Known rows, with every way that one mark hangs from another:
[Q249 Q426]: [-11.8  -5.1  -9.3  -5.9   8.8 -26.5   4.0  -7.6   4.0   9.3   6.3  -4.3
  15.3  15.1  -3.8  -6.7]
[Q228 [Q426 Q249 Q863 [Q916 Q816]]]: [-25.8 -18.2 -35.9   2.1 -54.2   2.3  28.8 -59.6 -51.1  -5.8  -9.5   2.5
  26.9   3.6  16.4  35.3]
[Q426 [Q249 Q798] [Q916 Q816]]: [-14.5  -6.0 -18.9  12.8 -19.8   3.1  28.8 -52.0  -7.9   2.7  -1.6  23.1
  29.0 -15.4  41.8  -0.3]
[Q916 [Q228 Q426] Q816]: [ 10.8   3.9   3.3  13.5 -29.6  -0.5   8.1  13.2  -4.0   0.0  -6.1   2.7
  -8.7   9.7 -46.3   9.8]
[Q816 [Q916 [Q228 [Q426 Q249 Q863]]]]: [-18.4 -16.6 -21.0 -15.6 -54.9  15.3  47.4 -33.1 -43.8   3.2   1.3   6.4
 -13.5   3.1  -5.0  22.3]
[Q916 [Q228 [Q426 [Q249 Q798] Q863]] Q816]: [ -4.4   3.1 -21.0   6.9 -74.3 -18.2  37.9 -34.8 -23.2  -2.5 -21.5  -5.1
   2.5  -9.8   0.7   1.9]
[Q816 [Q916 [Q228 [Q426 [Q249 Q798] Q863]]]]: [-10.6  -6.6 -19.1 -15.8 -66.7   2.7  55.7 -48.7 -35.9  -1.4  -6.4  10.2
  -9.8  -6.0  13.6  -7.2]
[Q228 Q426 Q916]: [  5.6   1.4  -7.8  -8.2 -15.2   6.4  14.7 -26.3 -41.7 -25.9  11.3  11.0
  -8.8   3.5 -16.1   0.7]
[Q798 [Q249 [Q426 Q916]]]: [-30.7   1.1 -15.9  -9.6   6.2  -7.7  13.4 -40.7 -12.4  -0.6  -2.8  -2.7
  43.9  16.1  33.3 -11.4]
[Q863 Q426]: [ -3.5   2.3 -11.4 -13.6  -7.1  -6.8   8.9   9.4  -8.0 -14.0  17.5 -18.9
  -0.5   6.7  12.6   9.2]
[Q816 [Q916 [Q228 [Q426 Q863]]]]: [ -2.8 -12.7  -7.5 -11.8 -56.4  10.5  31.0 -11.3 -30.1   7.9   5.5   7.9
 -18.4   7.9 -26.2  12.3]
[Q249 Q426 Q798]: [ -4.5   4.1  -7.8  -6.1  -2.2 -39.2  13.4 -23.3  12.4   4.7  -1.6  -0.7
  18.7  10.1  16.0 -36.4]
[Q228 Q426 [Q916 Q816]]: [ 12.8   2.4  -6.5   2.2 -24.0   1.8  11.2 -21.4 -35.0  -7.6  16.3  22.7
   0.4   4.3 -25.1   8.5]
[Q798 [Q249 Q426]]: [-19.5  12.1  -5.2 -14.8   9.2 -25.1   5.4 -21.3  -6.2   7.4  -7.7 -13.8
  32.9  16.1  20.3 -22.5]
[Q863 [Q426 [Q249 Q798] [Q916 Q816]]]: [-17.4  -2.8 -29.3  -1.5 -30.0  -2.9  37.4 -43.9 -14.3 -11.5  15.0   4.5
  28.5 -10.1  55.1   6.2]
[Q249 [Q426 Q863 [Q916 Q228 Q816]] Q798]: [-14.8 -10.1 -26.0  19.1 -54.5 -27.3  27.8 -27.6  10.8  24.2   2.6   8.1
  26.6  -5.0   6.1   6.0]
[Q798 [Q249 [Q426 [Q916 Q816]]]]: [-23.8   3.8 -14.2   2.2   0.4 -12.7   9.2 -36.5  -8.2  18.5   1.8   7.2
  53.8  16.1  24.5  -1.8]
[Q426 Q249 Q863 Q916]: [-33.9 -19.4 -34.3  -0.7 -34.4  12.4  27.9 -52.5 -34.5  -3.6  -4.3  -2.4
  18.8 -13.1  41.0  34.3]

Rows:
[-10.3  -0.3 -20.3 -12.6 -17.7  12.8  31.0 -49.7 -55.5 -30.3   6.6   9.4
  -2.7  -3.1   5.5   9.3] => [Q228 [Q426 Q249] Q916]
[-37.2  -3.6 -28.2 -12.5 -23.8 -16.7  16.6 -51.3 -26.0   5.4  -6.8 -13.8
  47.0  11.2  41.0   2.4] => [Q798 [Q249 [Q426 Q863 Q916]]]
[-19.4  -9.8 -33.7   2.6 -65.9 -11.3  37.8 -74.4 -42.2  -9.9 -15.7   6.0
  30.0  -3.3  34.1   4.6] => [Q228 [Q426 [Q249 Q798] Q863 [Q916 Q816]]]
[ -1.6  -7.9  -4.5  27.2 -22.7  22.2  10.5   5.2  11.5  12.2   9.3  19.2
   4.6  -7.7 -18.1  27.9] => [Q426 [Q916 Q228 Q816]]
[-28.4 -20.5 -33.6   8.8 -40.2   7.3  23.5 -48.0 -29.8  14.4  -0.1   8.0
  27.7 -14.7  32.5  42.5] => [Q426 Q249 Q863 [Q916 Q816]]
[-16.6 -13.3 -24.9  -4.7 -49.1   3.6  17.2 -41.9 -40.8 -19.8 -10.9  -6.2
  13.6  11.4   5.0  16.0] => [Q228 [Q426 Q863 Q916]]
[-11.7   7.9 -22.3 -17.5 -18.4 -14.6  33.2 -29.1 -13.2 -22.8   6.0 -16.2
   5.1  -8.7  51.6 -12.0] => [Q863 [Q426 [Q249 Q798]]]
[-30.0 -21.4 -31.1  -3.5 -26.1 -17.8  15.7 -37.7 -14.9   8.5   5.5  -5.6
  31.0  10.0  18.4  18.4] => [Q249 [Q426 Q863 Q916]]
[ -3.4  -1.4 -19.0  -2.1 -23.0   5.0  28.2 -44.6 -51.1 -12.6  11.4  19.3
   3.8  -3.0  -4.7  17.6] => [Q228 [Q426 Q249] [Q916 Q816]]
[-13.3  -0.7 -25.1   9.9 -40.1   7.2  44.8 -22.9  -2.1 -10.2  13.6   1.1
  10.9 -15.2  35.3  14.9] => [Q863 [Q426 [Q249 Q798] [Q916 Q228 Q816]]]
[-26.3  -2.5 -22.9   9.7 -42.9 -12.9  20.2 -25.7  -8.6  25.1  -1.9  -4.1
  39.4   3.6  11.6  19.4] => [Q798 [Q249 [Q426 Q863 [Q916 Q228 Q816]]]]
[  3.7  -6.0   4.6  -9.7 -26.0  19.3  27.1  -0.9 -17.6  -0.1  10.4  18.3
 -20.5  15.2 -35.0   0.4] => [Q816 [Q916 [Q228 Q426]]]
[-17.2  -9.2 -27.6  21.5 -66.0   4.2  40.1 -41.8  -7.8   9.5  -7.1  10.9
  15.2 -27.3  29.1  20.7] => [Q426 [Q249 Q798] Q863 [Q916 Q228 Q816]]
[-26.5  -9.6 -29.0  -2.7 -24.6  25.0  39.7 -13.0 -18.3 -22.1  16.9 -13.0
  -0.1  -6.8  25.7  35.8] => [Q863 [Q426 Q249 [Q916 Q228]]]
[-22.6 -18.4 -30.6  19.4 -53.0  18.3  31.7 -26.5 -18.1  13.7  -0.1   6.5
  11.6 -19.6  11.7  50.6] => [Q426 Q249 Q863 [Q916 Q228 Q816]]
[ -9.9  -3.0 -16.3  23.1 -32.5  12.7  36.3 -32.2   5.0   4.3  -3.9  20.4
  11.6 -21.4  22.9   7.5] => [Q426 [Q249 Q798] [Q916 Q228 Q816]]
[-21.3   4.2  -9.9  12.6 -12.6  -2.0  17.2 -16.4   5.0  20.3   1.8   5.2
  37.8   8.5   2.4   6.7] => [Q798 [Q249 [Q426 [Q916 Q228 Q816]]]]
[  5.9  -4.1 -19.3   0.2 -52.5  -8.2  14.5 -31.2 -48.5  -3.1  12.2  11.5
   1.9  -1.9 -17.5  21.7] => [Q228 [Q426 Q863] [Q916 Q816]]
[-32.0 -17.4 -35.8  -9.2 -48.6   8.3  31.4 -63.8 -55.8 -25.6 -13.2  -9.2
  17.6   4.2  24.4  26.0] => [Q228 [Q426 Q249 Q863 Q916]]
[-17.2  -6.8 -17.3  -0.4  -5.6 -23.0  19.7 -44.5   5.5  -2.0   2.0   9.4
  30.7   7.2  28.6 -25.5] => [Q249 [Q426 Q916] Q798]
